Each row was made from one small tree. The marks that hang from a mark follow it in brackets, in alphabetical order. Every link used is in the known rows. Write each row's tree.
Known rows:
gusubog(kereb(dezi leka(rozap)) nelok): -10.3,-18.7,5.2,-0.6,91.6,-33.6,20.2,13.9,6.9,-57.0,21.7,21.0,-8.0,-5.1,-28.0,-3.4,40.8,27.0,1.7,-14.6,34.1,24.9,-45.9
dezi(kereb): 12.0,-25.3,-18.7,-27.6,-3.4,28.3,12.5,2.8,36.7,-12.8,-27.3,-19.9,17.6,22.6,11.8,-16.0,-1.4,11.6,19.4,17.6,-39.8,-42.4,-22.2
leka(dimasur kereb(dezi) rozap): -7.2,-17.6,-60.9,-6.6,48.3,-3.9,37.3,1.3,-13.1,-5.8,35.3,22.1,-41.3,-12.0,-60.9,18.7,19.1,12.8,24.4,17.0,13.3,-0.3,-19.9
leka(dimasur kereb(dezi(nelok))): -15.2,5.0,-51.2,7.0,21.2,-16.0,27.4,0.9,-22.4,7.1,7.5,-11.5,-24.7,-30.0,-29.3,24.6,16.5,-3.7,27.5,-5.7,-13.8,0.4,-13.8
dezi(nelok(gusubog)): 7.4,10.9,-50.9,-0.6,-24.6,16.9,4.7,2.6,11.7,8.2,-21.1,-39.4,10.9,-0.3,14.2,-29.4,11.7,0.3,18.4,10.4,-44.7,-28.7,-8.6
gusubog(kereb(dezi)): 15.6,-1.4,14.9,-12.3,33.2,-23.7,8.5,13.4,9.9,-4.5,7.3,-15.5,-3.5,0.1,-27.2,13.5,37.3,28.5,0.0,3.5,-17.8,-12.4,-24.1
leka(dimasur rozap): 33.8,-34.6,-41.3,-3.8,29.4,9.0,29.5,15.7,8.7,43.2,14.6,56.0,2.4,-13.5,-31.1,0.1,17.6,31.8,31.4,25.1,-3.5,-40.4,-11.9
dezi(nelok(gusubog(kereb(leka(rozap))))): -8.1,-2.7,-46.4,16.0,8.2,12.5,11.8,20.0,7.4,3.2,-6.1,-32.1,-5.5,4.5,-5.1,-24.5,9.3,-5.7,12.9,-0.4,-13.8,-1.4,-24.6
gusubog(kereb nelok(dezi)): -5.0,-27.0,18.4,8.2,86.3,-34.7,1.7,-3.6,32.3,-11.1,5.7,8.3,17.4,5.6,1.3,-12.8,68.2,39.0,-7.5,-9.5,-15.5,-15.0,-29.8
dimasur(leka(kereb rozap)): -2.0,-15.0,-50.1,9.0,72.2,3.3,35.1,14.2,23.9,37.2,28.9,13.3,-18.7,23.9,-19.5,11.8,21.6,16.0,4.8,35.2,16.4,-22.0,-5.3
dimasur(leka(rozap)): 23.3,-14.6,-26.5,2.0,51.7,-1.8,29.1,20.7,29.4,54.9,13.6,25.3,-1.6,27.6,-9.1,1.3,29.9,25.1,9.4,39.4,8.7,-39.4,-0.6
rozap(leka(dimasur kereb(dezi(nelok)))): 2.8,5.2,-31.5,-7.7,46.7,-7.0,28.6,-20.5,-9.4,-19.1,-3.6,3.8,16.6,12.1,-13.1,26.8,8.8,-14.3,17.8,-12.1,4.5,7.7,-18.7
dezi(kereb(leka) nelok(gusubog)): -20.3,-1.8,-50.7,1.2,-28.7,35.0,15.5,10.6,17.2,-27.1,-41.3,-55.1,0.5,26.7,22.8,-38.6,-20.1,-32.3,23.7,-9.1,-33.2,6.4,-32.3
gusubog(kereb(dezi) nelok): 3.6,-11.2,19.3,-3.8,61.6,-40.4,2.9,4.7,14.3,-49.6,14.7,3.4,12.1,-15.8,-14.3,-0.7,59.0,31.9,-1.2,-8.7,0.1,-2.1,-33.3
rozap(leka): 42.0,-5.4,-5.6,-30.9,46.1,16.7,17.9,-18.4,27.6,-7.4,-17.1,20.2,52.2,35.3,13.7,6.5,4.7,21.8,6.3,7.8,-11.0,-30.3,-15.3
dimasur(leka(kereb(dezi(nelok)) rozap)): -24.1,4.4,-50.0,7.4,56.1,-16.0,33.2,10.0,5.5,19.4,18.6,-26.4,-39.6,22.7,-27.6,10.6,29.7,-4.3,11.5,28.0,20.8,-9.0,-4.8
kereb(dezi(nelok)): -0.8,21.6,-15.3,-25.0,-4.8,-16.8,12.5,-1.2,-4.7,-8.6,-24.7,-51.0,-9.9,-3.3,-8.3,-3.6,24.4,8.9,24.1,9.4,-26.8,-25.5,-8.3
dimasur(leka): 31.9,-0.4,-12.8,4.2,38.6,-7.5,23.3,19.1,29.4,62.1,2.9,22.9,14.5,20.3,9.6,9.2,28.4,27.0,5.4,25.9,-12.7,-35.5,1.8
gusubog(nelok): 22.5,-19.2,-13.8,-14.4,51.7,-3.8,8.8,-6.9,27.6,-23.8,-0.9,29.6,36.2,-16.8,17.0,-16.6,33.0,42.6,12.6,8.3,-15.5,-35.7,-18.9
kereb(dezi): 23.1,13.0,-4.7,-37.3,10.8,-12.4,15.5,-4.6,5.5,-11.3,-5.6,-12.2,-5.1,8.6,-17.1,3.7,24.5,31.0,12.9,16.1,-24.8,-21.8,-12.7
kereb(leka): 26.2,-5.9,-18.5,-15.4,44.0,17.1,29.7,12.6,15.2,19.7,-10.4,29.9,13.2,6.3,7.1,1.4,-14.3,35.6,12.1,-0.7,-11.4,-8.4,-20.5
gusubog(kereb nelok): 12.9,-30.2,8.0,7.8,69.4,-19.6,1.8,10.5,28.4,-24.3,12.8,23.3,32.9,-24.1,2.7,-5.6,48.9,39.7,-0.3,-6.6,-6.2,-21.5,-31.0
gusubog(kereb(leka(rozap))): 10.1,-27.4,-8.3,2.4,68.4,4.8,24.2,29.4,18.2,14.0,11.5,20.5,-3.1,4.4,-22.7,4.6,6.6,32.2,2.9,-0.4,9.1,-4.9,-33.9

Which tree is each row?
-10.3,5.0,-35.7,-3.1,26.1,-17.3,39.6,17.7,-27.2,9.2,-8.3,5.6,-33.3,-6.7,-33.8,2.7,4.4,-3.5,37.6,-7.4,18.6,15.2,-22.6 => kereb(dezi(nelok) leka(dimasur rozap))
-2.8,-8.2,17.4,1.9,82.1,-37.8,15.3,12.4,6.0,-51.4,14.0,19.5,5.1,-10.3,-12.7,3.7,38.8,28.7,-1.9,-25.5,17.6,27.7,-43.5 => gusubog(kereb(dezi leka) nelok)
-6.4,-4.0,-28.7,-11.8,4.3,21.8,16.6,-10.7,33.4,-13.6,-19.3,-22.3,-11.0,74.5,8.1,-40.7,11.5,-2.2,-2.6,0.7,-47.2,17.7,-32.6 => nelok(dezi(kereb(leka)) gusubog)
-8.5,-29.4,-5.6,-2.7,60.1,-12.6,19.6,-9.8,25.4,-18.9,-15.7,26.5,15.6,17.7,15.3,-24.1,35.7,18.4,14.4,-12.1,-16.0,-2.7,-32.3 => gusubog(nelok(dezi(kereb(leka(dimasur)))))
-14.5,12.0,-63.6,12.0,5.0,-10.2,24.7,-1.3,-22.4,-3.9,14.9,-12.6,-27.3,-21.4,-30.8,12.5,16.7,-11.4,20.1,-6.1,-20.1,17.1,-17.3 => leka(dimasur kereb(dezi(nelok(gusubog))))
-8.7,-27.6,-2.9,-17.4,49.9,-8.0,7.5,-19.9,38.3,-33.2,-20.1,-4.5,18.3,26.6,20.5,-32.6,45.7,24.8,9.0,3.4,-28.2,-26.9,-25.9 => gusubog(nelok(dezi(kereb)))
14.0,-2.5,-24.5,-14.3,43.8,-12.0,43.7,15.8,-15.8,4.7,11.7,42.9,-27.7,5.5,-42.8,9.8,5.6,19.6,24.4,0.6,19.4,20.0,-26.8 => kereb(dezi leka(dimasur rozap))
25.0,-24.9,-36.9,-0.7,51.1,12.7,41.3,24.1,2.5,37.5,8.1,67.4,-2.0,-6.0,-21.9,2.8,-8.3,29.5,26.6,3.8,11.7,-4.0,-22.9 => kereb(leka(dimasur rozap))
-23.9,-28.4,-47.5,5.4,0.3,22.7,30.5,22.2,5.9,5.0,-37.8,-22.4,-8.2,3.4,2.8,-20.9,-17.3,-25.6,44.7,-4.6,-5.1,-12.9,-28.0 => dezi(kereb(leka(dimasur rozap)) nelok)
-18.3,-17.7,-35.5,7.4,-8.8,17.4,25.3,20.3,5.9,9.5,-46.1,-24.4,6.0,-2.1,17.3,-13.4,-18.8,-24.3,41.4,-16.1,-21.4,-10.0,-27.6 => dezi(kereb(leka(dimasur)) nelok)
3.2,1.3,-10.2,8.7,40.8,-1.8,12.0,1.6,24.8,14.3,6.6,-3.4,-9.6,50.5,-9.7,-21.5,32.9,19.1,-18.5,-8.9,-35.0,26.1,-31.8 => nelok(dezi gusubog(kereb(leka)))
25.1,-14.6,-33.5,-6.4,61.3,12.4,29.5,-16.5,9.6,0.1,7.2,43.1,35.2,12.9,-5.3,27.2,0.2,5.7,11.4,-5.3,-1.0,-4.7,-19.5 => rozap(leka(dimasur kereb))
-21.5,20.7,-59.4,-10.8,12.1,1.9,16.3,-10.7,-5.9,-35.6,4.9,-56.6,-29.6,3.0,-18.5,-0.2,12.4,-4.6,9.4,6.0,-23.3,5.6,-16.3 => leka(kereb(dezi(nelok(gusubog))))
-13.8,-5.8,-51.7,-5.7,-49.0,31.5,2.2,2.7,24.9,-26.4,-39.0,-69.8,5.5,22.4,21.4,-42.6,0.4,-28.3,25.5,7.4,-50.0,-23.3,-23.1 => dezi(kereb nelok(gusubog))
8.2,-2.5,-13.7,21.0,37.4,-8.5,16.1,7.4,15.3,30.3,11.9,19.1,-9.1,38.4,-15.4,-14.6,35.7,14.7,-12.1,-14.2,-33.1,30.2,-31.8 => nelok(dezi gusubog(kereb(leka(dimasur))))
3.3,-13.8,15.2,16.6,76.0,-44.9,21.2,19.2,-3.5,-30.7,20.7,45.4,6.4,-26.4,-19.7,12.2,42.7,24.7,5.5,-32.3,19.9,35.1,-42.7 => gusubog(kereb(dezi leka(dimasur)) nelok)
2.4,-36.2,-71.8,4.7,56.4,15.7,36.5,6.6,2.2,21.1,32.7,40.5,-20.4,-18.6,-43.8,13.8,8.4,20.5,25.7,19.5,6.0,-18.6,-17.0 => leka(dimasur kereb rozap)
-31.9,-23.6,-44.0,-9.4,4.9,29.1,25.4,14.6,16.5,-16.8,-44.2,-50.0,-9.3,19.1,9.7,-29.4,-20.6,-21.7,36.6,1.6,-6.7,-19.4,-29.0 => dezi(kereb(leka(rozap)) nelok)
-24.9,13.4,-45.6,-16.1,27.2,-4.3,19.3,-8.9,-5.7,-24.6,-2.1,-55.0,-26.1,-4.8,-18.0,10.9,11.0,2.5,14.5,6.3,-17.8,-9.2,-13.5 => leka(kereb(dezi(nelok)))
-6.8,34.9,-30.8,-11.8,0.7,-5.7,22.8,5.6,-14.3,-23.9,-17.0,-34.1,-20.8,15.4,-7.5,-13.6,0.6,-6.2,15.9,-11.8,-12.6,29.5,-23.8 => kereb(dezi(nelok(gusubog)) leka)
18.1,1.2,-24.0,-14.5,56.6,-4.3,30.9,-23.1,-2.4,-20.5,8.2,28.6,19.1,18.5,-19.2,31.6,9.8,-0.1,10.7,-6.8,4.7,10.1,-20.9 => rozap(leka(dimasur kereb(dezi)))
10.1,-1.2,-11.7,5.1,24.8,-5.9,2.6,-5.4,29.4,15.8,8.3,-15.1,-6.2,46.7,-11.6,-23.1,48.6,20.6,-17.1,4.3,-48.6,2.0,-23.8 => nelok(dezi gusubog(kereb))
-8.6,-1.3,-41.9,0.3,65.0,-12.2,35.2,9.0,11.7,14.7,30.3,-2.5,-36.9,30.1,-33.4,16.8,30.8,9.9,3.6,32.9,21.9,-6.5,-7.5 => dimasur(leka(kereb(dezi) rozap))
-10.8,8.4,6.1,3.6,38.8,-24.5,17.7,23.0,-5.3,-1.3,-8.9,-29.5,-13.5,-3.0,-17.7,12.1,16.3,7.6,7.9,-19.2,-1.2,14.7,-30.4 => gusubog(kereb(dezi(nelok) leka))
8.5,-15.6,0.0,6.5,56.4,-23.3,30.5,30.1,-7.1,10.2,21.0,29.3,-21.3,-4.5,-48.2,18.7,21.0,20.8,10.2,-9.4,18.2,21.3,-35.3 => gusubog(kereb(dezi leka(dimasur rozap)))
2.1,29.7,-30.4,-18.6,-24.2,-8.5,7.7,-4.8,-4.1,-21.8,-14.8,-53.2,-12.9,8.2,-9.4,-17.9,26.1,-1.0,17.0,9.1,-34.2,-8.8,-11.9 => kereb(dezi(nelok(gusubog)))
-11.5,-29.2,-17.5,-11.4,40.4,7.3,30.0,-1.0,24.1,19.6,-21.7,4.2,-15.6,50.2,-8.3,-18.7,14.6,8.9,18.3,4.1,-20.6,-6.7,-27.7 => nelok(dezi(kereb(leka(dimasur rozap))))
5.2,-38.5,-34.0,-9.5,20.5,28.5,34.6,19.2,19.8,0.8,-14.0,25.8,-1.3,17.9,-8.5,-11.4,-16.2,2.7,30.7,5.1,-3.1,-7.2,-33.9 => dezi(kereb(leka(dimasur rozap)))
25.4,-13.7,-35.9,19.6,24.7,12.7,19.9,24.5,12.3,10.0,26.4,38.6,-1.7,10.1,-25.9,-10.3,12.9,15.2,-0.3,-2.0,-8.7,21.0,-34.5 => nelok(gusubog(kereb(leka(dimasur rozap))))
-17.1,-2.8,-6.0,1.0,47.8,-20.5,22.5,25.3,-6.3,-8.3,-0.9,-28.1,-26.9,1.0,-32.7,5.3,17.0,6.8,11.6,-8.2,15.3,11.9,-32.2 => gusubog(kereb(dezi(nelok) leka(rozap)))
-25.1,-11.7,-71.0,1.8,36.2,-9.1,34.8,2.4,-22.6,-1.3,20.1,-9.0,-44.7,-21.8,-52.5,13.8,17.6,-5.6,33.5,12.3,12.0,-4.1,-16.5 => leka(dimasur kereb(dezi(nelok)) rozap)
-2.8,5.2,5.9,-2.1,20.1,-26.9,5.6,15.3,1.3,-0.7,-7.3,-46.1,-7.6,-9.1,-20.6,7.0,36.1,11.0,9.0,-3.3,-18.9,-16.0,-20.1 => gusubog(kereb(dezi(nelok)))
